Each row was made from one path, in order. Every step used is in the known rows, and no mark comes twice. Write each row's path.
Known rows:
A > Y > C: [ -2   5  -2 -10   3   9  -1 -10   2  18  11  -2  12  -5  -5  -5   6  -1
   3   0   1  -2   9   0 -24  -8   1   4 -12   0]
Y > V: [  2   7   6 -12   0   4   4  -7   2   1   1   2   8   3   2   4  -5  -2
   3  -2  -5  -8   2  -1   2   9   6   1  -4   5]
T > J > Q: [ -6  -5   7   2  -5   3  -2   8  -8   6   1  -2  -8  -8   3  20   4   3
   6   9  -5   2  -6  -7 -13  -2   6   0  18   5]
C > Y > G > T: [-14   8   6 -26  12  -9   6  -4  -1 -16   9   2   2   2  -5  20 -17  -2
  -7 -10  14   7  20   3 -23  14 -13 -18 -10   1]
F > S > Q > J > T > G > Y > V: [-12  -1  -4 -22  11  16  -2   2 -20   1   7  -2   9 -23  12  48  -7   4
  -7 -12 -20 -10 -13  -6 -24  11  17 -12  -4  20]
T > G > Y > C > P: [-23  -4  -4 -23  -2  -5   4 -14   2  14   6  22  12 -14   5  12  -8  -1
  -3   0  13   2  13  22 -33  -3 -14 -17 -23   5]
J > T > G: [-8  6  2 -8  2  4 -5  3 -4  5  3  3  5 -3  7 24 -6  9 -7 -5  3 -1  7  9
  2  3 -1 -1  1  5]
F > V > Q: [ -3 -11  -4   0   2   5  -3   1 -10  -4  -8 -13  -2 -19  -1   2 -10  -7
  -8  11 -11   0   2   2  -4  -3  11   5  -1  15]
D > Q > J > T: [  1   0  -9   2   5   0   9   7 -17   2  -1  -2 -11  -2  -2  14  13  -3
  -4 -13  -5  -3 -17   1 -15  17  -3   7  18   3]
G > Y: [ -5   3 -13 -12   5  10   2  -2   2   0   0   2   6   0   3   9  -6   0
   2   2   1   3   3  -5 -13  -2 -10  -5  -8  -7]
A > Y > V > Q: [ -1   6   5 -12   6   5  -1 -12  -7   5   3 -11  16  -8  -1   4 -11  -8
   3   6 -16  -2  -2   2 -13   0  11   8  -2   4]
D > Q > J: [  4 -14  -6   5   1  -9  11   4 -16   3  -4  -1 -11  -8 -18   6  13  -7
  -1  -8   0  -1 -19  -3 -19   8  -3   2  14   1]
D > Q > S: [ -6  -2 -18  13  10  -7   2  -2 -18   8  -5  -6  -8  -1 -16   2   2 -12
   3   0  -5  -2 -22  -1  -9  -5   0  -3  22  -7]
A > Y > V > Q > J > T: [ -2   9   2 -14   6  11   1  -4 -13   6  11  -9  10 -12   5  17  -2  -3
  -6  -8 -25  -7  -8   3 -19  19  11  11   8   7]
J > Q: [ -4   9   2   0  -2   9  -1   3  -4   3  -1  -5  -8   3   2   9   6  -3
   0   4  -5   4  -9  -5 -17  -2   3   0  13   4]
V > Y > G > T > J > Q > D: [-23   4  21 -22   2   2  -6   1 -26   0  -6   0  -1  -2   9  48 -12   1
   3  -3   6   6  13  -9 -26   5  -7 -11  32  -2]
Y > C > P: [-14   1   5  -7  -5  -8   3  -9   5   8   6  17   1  -5  10 -11   3  -4
  -3  -2   5  -1   8  22 -19   5  -5  -7 -12   9]
P > C > Y > G: [-10   6   2 -22   8  -8   0 -10   3  -3  13  -4   1   6  -1  -7 -12 -10
 -10  -5  14   8   9  18 -23   5 -10 -16 -10   7]
F > V > Q > D: [ -8 -18  -1   9   4   9  -8   4 -17  -5 -14 -16  -1 -16   6   3  -7  -8
  -5  10 -10  -3 -10   3  -7   1   4   4  11  14]
S > Q > J > T > G > Y > C: [-22  -8   0 -22   7   6   3  -8 -16  15  14  17   5 -22   5  35   1   5
 -13  -9  -5  -8  -6   6 -41   1  -2 -15   4  16]
C > Y > V > Q > D: [-13  -7  10 -10  12   6  -2 -11 -14 -11  -7  -2  10  -3   8   0 -11 -13
  -2   5  -7   3 -19   8 -18  14   4  -6   9   3]
A > Y > V: [  9  10  -3 -13   2  12   3  -6   2  10   7  -9  16   1  -4   3  -5  -2
  11  -1 -10  -5   5  -3  -6   9   6   7 -11  -1]
J > T > G > Y > A: [ -5  10  -2 -24   4   6  -9  -3   3   0   4  16  20   1  19  36  -5   5
  -7  -3  -1  -3  12   6 -12  -1  -7  -5 -12   8]
F > V: [  6  -8 -11  -2  -1  11   2   6  -1   1  -3 -13  -2  -9  -4   1  -2  -1
   0   5  -6  -3  10  -4   1   4   4   5  -9  11]
S > Q: [ -2  -7   6   5   3  -8  -1  -5  -9  -1   2   0  -3  -6   4   3   0  -2
   0   3  -9  -1 -11   3  -7   1   8  -3   9  11]
D > Q > J > T > G > Y > V: [ -7   1 -13 -26   9   5  16  -3 -17  11   0   5   8  -8  -7  43  -5  -1
  -1 -11  -3  -7  -9   1 -27  15  -9  -3   1   4]
P > C > Y > G > T > J > Q > S: [-33  11  -4 -22  11  -1   1   0 -16   2  19  -6 -14  -3 -10  29 -19  -6
  -2  -5   8   4   0  11 -45   3  -5 -26  21  -1]
Y > G > T > J > Q > D: [-24   3  21  -8   2  -2  -4   9 -23   1   0  -2  -5  -3   5  44  -8   3
   3  -4   8  -5   3  -5 -25   3 -14 -11  26   3]
V > Q > J > T: [-10  -1   3  -1   4   1  -1   2 -15  -6   3  -1  -5 -14   9  13   1  -2
 -16  -8 -14  -2 -13   7 -10  11   6   3  18  10]
C > Y: [ -2  -4  -4  -8   7   3   2  -3   3  -7   4  -1  -1   0  -1  -3  -2  -5
   0   2   3  10   0   2 -13  12   1  -7  -5  -4]
J > T > G > Y > C: [-21  10  -5 -26   8  12  -1  -8  -2  17   8  15  15  -7  10  29  -7   6
  -8  -3   8  -3  13   7 -25  -9 -10 -10 -12   5]
J > T > G > Y > V > Q: [-19  10   1 -29  11   8   0 -11 -10   3  -1   7  19 -10  14  38 -23  -1
  -9   3  -9  -2   2  10 -12  -1   2  -6  -5  11]

Write each row's path:
[-13   3   5 -20  -5  -3   1 -19   2   7   1  18   7  -4  15  -6  -2 -10
  -3   0   5  10  19  20 -19   7   4  -7  -5   4] | V > Y > C > P
[-24  -4  -8 -26  -2   4   5  -4  -4  14  14  24   6 -16  10  25  -1   5
 -11 -13   4  -3   8  22 -39  17 -15 -14 -11   8] | Q > J > T > G > Y > C > P
[-19   4   5 -30  10 -13   6  -2  -2  -6  17   2  -1  -5  -4  22 -22   1
  -2  -6  20   5  20  18 -29   8 -11 -17  -7   1] | P > C > Y > G > T > J
[-30   4   0 -17  11  -4  -2   3 -20  -4  13   0 -11  -8 -12  40 -16  -3
   0  -6   1   5   3  -6 -36  10  -4 -25  23  -2] | C > Y > G > T > J > Q > S
[ -9   2  -5 -31   3  15   6  -1  -9   7   8   9  13  -9   1  40  -9   5
  -4 -12  -6  -9   3  -1 -18  16  -6  -8  -4   4] | Q > J > T > G > Y > V
[-16  -4  -4  10  -1   5  -7   7 -18  13   5  -3 -12 -10  -6  20   1  -3
   6   6 -14  -2 -17 -10 -15  -7   9  -7  33  -2] | T > J > Q > S
[ -8 -14   8  -3   0  -5   1   3 -19   3   9   6  -5 -17   1  31   2   8
 -11 -11 -10  -6 -13   8 -15  13   7  -5  17  17] | S > Q > J > T > G
[  0 -19   6   5  -1  -7   3  -1 -15  -3   6   4 -10 -14  -5   8   7  -1
  -6  -6 -13  -4 -19  -1 -17  10   8  -5  15  11] | S > Q > J
[ -8   6   9 -13   4   4   2  -4 -14  -4   4   3   3  -9  10  17  -4  -3
 -13 -10 -19  -9 -11   6 -10  17  11   3  13  12] | Y > V > Q > J > T
[-13 -12  -6 -14   4   4   2   1 -16   4   7   7   0 -16   4  40  -4   7
  -9  -9 -11  -3 -11   3 -27  11  -2 -12   9  10] | S > Q > J > T > G > Y
[ -9   2   5   9  -1  16  -6   5 -14   3 -10  -7  -7   5   9   9   9  -4
   2   4  -3   0 -21  -4 -19   1  -4  -2  25   1] | J > Q > D
[-14   0  17 -16   3 -18   2   5  -9  -5   8   6   1  -8  -4  35 -15   8
   1  -9   9  -5  23  -1  -8   0 -10 -10   2   4] | Y > G > T > J
[-18   0   9  -1   1  11   1  14 -19  -1  -6  -3  -8  -5   7  37  -3   6
  10   3   3  -4  -9  -4 -22   7  -7  -4  28  -4] | G > T > J > Q > D
[ -4  -3   0 -22   0  -2  -6  -7   4  -1   2  17  20  -3   3  26  -6   1
  -4   2   3  -1   8   2 -17 -11  -7  -9 -16   6] | T > G > Y > A
[-11  -4 -13 -19   2  11   3   4  -8   6   7   8   4 -12   0  37  -4   9
  -8 -12   0  -2   1   0 -19  10  -9  -7   0   0] | Q > J > T > G > Y
[  0   4  -4 -16   3   4  -6  -7   8  -6   1  12  15   4  11  12   0  -4
  -1   1  -3  -2   5  -4 -14  -5  -8  -3 -13   1] | G > Y > A
[ -9  -6 -18 -14   8   2  11   4 -18   9  -1   4   0 -11  -9  39   0   1
  -4  -8   3   1 -10   0 -29  10 -13  -5   6   1] | D > Q > J > T > G > Y
[ -9  -1   7 -18  10   0   4 -15  -5 -12  -1   1   9  -7   3   2 -15 -13
  -6   6  -8   6  -7   6 -15  11  12  -6  -3   7] | C > Y > V > Q
[-16 -14   2 -28   1  -1   5 -12 -16   2   1   9  12 -22 -13  31 -16  -4
 -11  -4  -7  -5  -9   0 -27   1   3 -12  -3   8] | T > G > Y > V > Q > J
[ -6   4  -3  -9  -4   0   2 -11   5  15  13   5   9  -7   4 -12   5  -4
   6   0   0   1  12  20 -27   8  -4   0 -16   2] | A > Y > C > P
[-10  14  -7 -30   7  16   2  -6   0   8   4   7  20   0  12  38 -18   5
   1  -4  -3  -6  11   3 -10   7  -7  -6 -11   5] | J > T > G > Y > V
[-13  13  10 -18   6 -10   3  -1  -6  -8   4   3   0   2  -4  24 -14   4
  -6 -13  11  -4  21   1 -10   0 -13 -11  -6   4] | Y > G > T
[ -8  -5   5 -32   2  -2   1   3 -13  -4   2  -5   2 -16  -2  42 -23   2
   0  -1   4   2  43  -8  -6   7   0  -6  -2   7] | F > V > Y > G > T > J
[-18  10  18 -30   1  -4  -1  -2 -18   0   1   3  -3  -4   5  49 -15   3
  -1  -3   6   9  25  -9 -22   3   2 -11  18   1] | V > Y > G > T > J > Q
[ -7  -7   0  -9  -3   2   0   7 -10   5   8   6  -2 -11  -4  27   1   9
 -10 -14  -1  -5  -2   4  -7  13   0  -2   8   6] | Q > J > T > G
[  1   5   0 -19   4   1  -4 -10  12  -9  11   6   7  10   7 -12   0 -11
  -6   2   8   6   2  20 -22   3   3  -8 -14   9] | P > C > Y > A
[ -8   1  -3 -28   2   7   5  -9  -1   8   0   9  18  -6  -4  29 -17   1
   3   1   3  -4   7  -1 -10  -2  -6 -11 -17   3] | T > G > Y > V
[-14   2   8 -32   0   6   0   4 -18  -1  -3  -9  -5 -14   0  51 -16   0
   0   3   0   6  35 -12 -22   6   4  -7  10  12] | F > V > Y > G > T > J > Q
[-22  12  -1 -10   6   1  -6   5 -22  12  16 -12  -3  -9 -14  45 -11   1
   8  -6  -8  -3   6 -11 -32  -1  -3 -10  24  -5] | A > Y > G > T > J > Q > S
[-16  -4  12 -24   9 -16   6   3  -6 -12  13   6   0  -8  -6  32 -18   2
   0  -6  12   6  23   1 -20  14  -9 -16  -4   0] | C > Y > G > T > J
[-14   8  -5 -24  10  13   5  -7 -12  -3   4   3   8 -11  13  26 -11  -4
 -11  -7 -19  -6  -9   0 -21  15   3  -2   5   6] | G > Y > V > Q > J > T
[ -8   4   5 -22   3   6  -1 -19  -3  11  -1  10   9  -2   5   1   0  -4
  -5   1   5   7  15  -1 -16  -7   6  -5  -2   1] | V > Y > C
[-21  -2  -7 -26   3  13   3  -5  -8  15  12  15   9 -16   0  32   1   7
 -13 -13   5  -6   6   3 -35   1 -10 -13  -6   6] | Q > J > T > G > Y > C
[-11  -4   0 -26   6   8   6  -6 -15   7   9  10   9 -13   6  43  -9   3
  -5 -11 -16 -10 -10   2 -24  15   1 -10   4  14] | S > Q > J > T > G > Y > V
[-28 -10  -1 -20   0  -3   5  -9 -12  11  15  24   2 -22  15  28  -1   3
 -11 -10  -5  -3  -3  24 -46  17  -6 -18  -3  19] | S > Q > J > T > G > Y > C > P
[-13  11  11 -18   3  -2   0   7 -13   7  12 -10   0  -6  -6  44  -9   5
   8  -2   0   1  18  -8 -32   0  -6  -3  10   0] | A > Y > G > T > J > Q
[-29  12 -12 -21  15  11  -7 -13 -19   7   3   5  15 -14   6  38 -27  -3
  -8  -1 -17  -7  -9   6 -15  -3   3 -13  11   4] | J > T > G > Y > V > Q > S
[-14   6  -8 -19   7  10   2 -13   3  11   6  11  11  -3   4   5   0  -3
  -3   1   5  -1   7  -3 -27 -12  -9  -9 -13   0] | G > Y > C
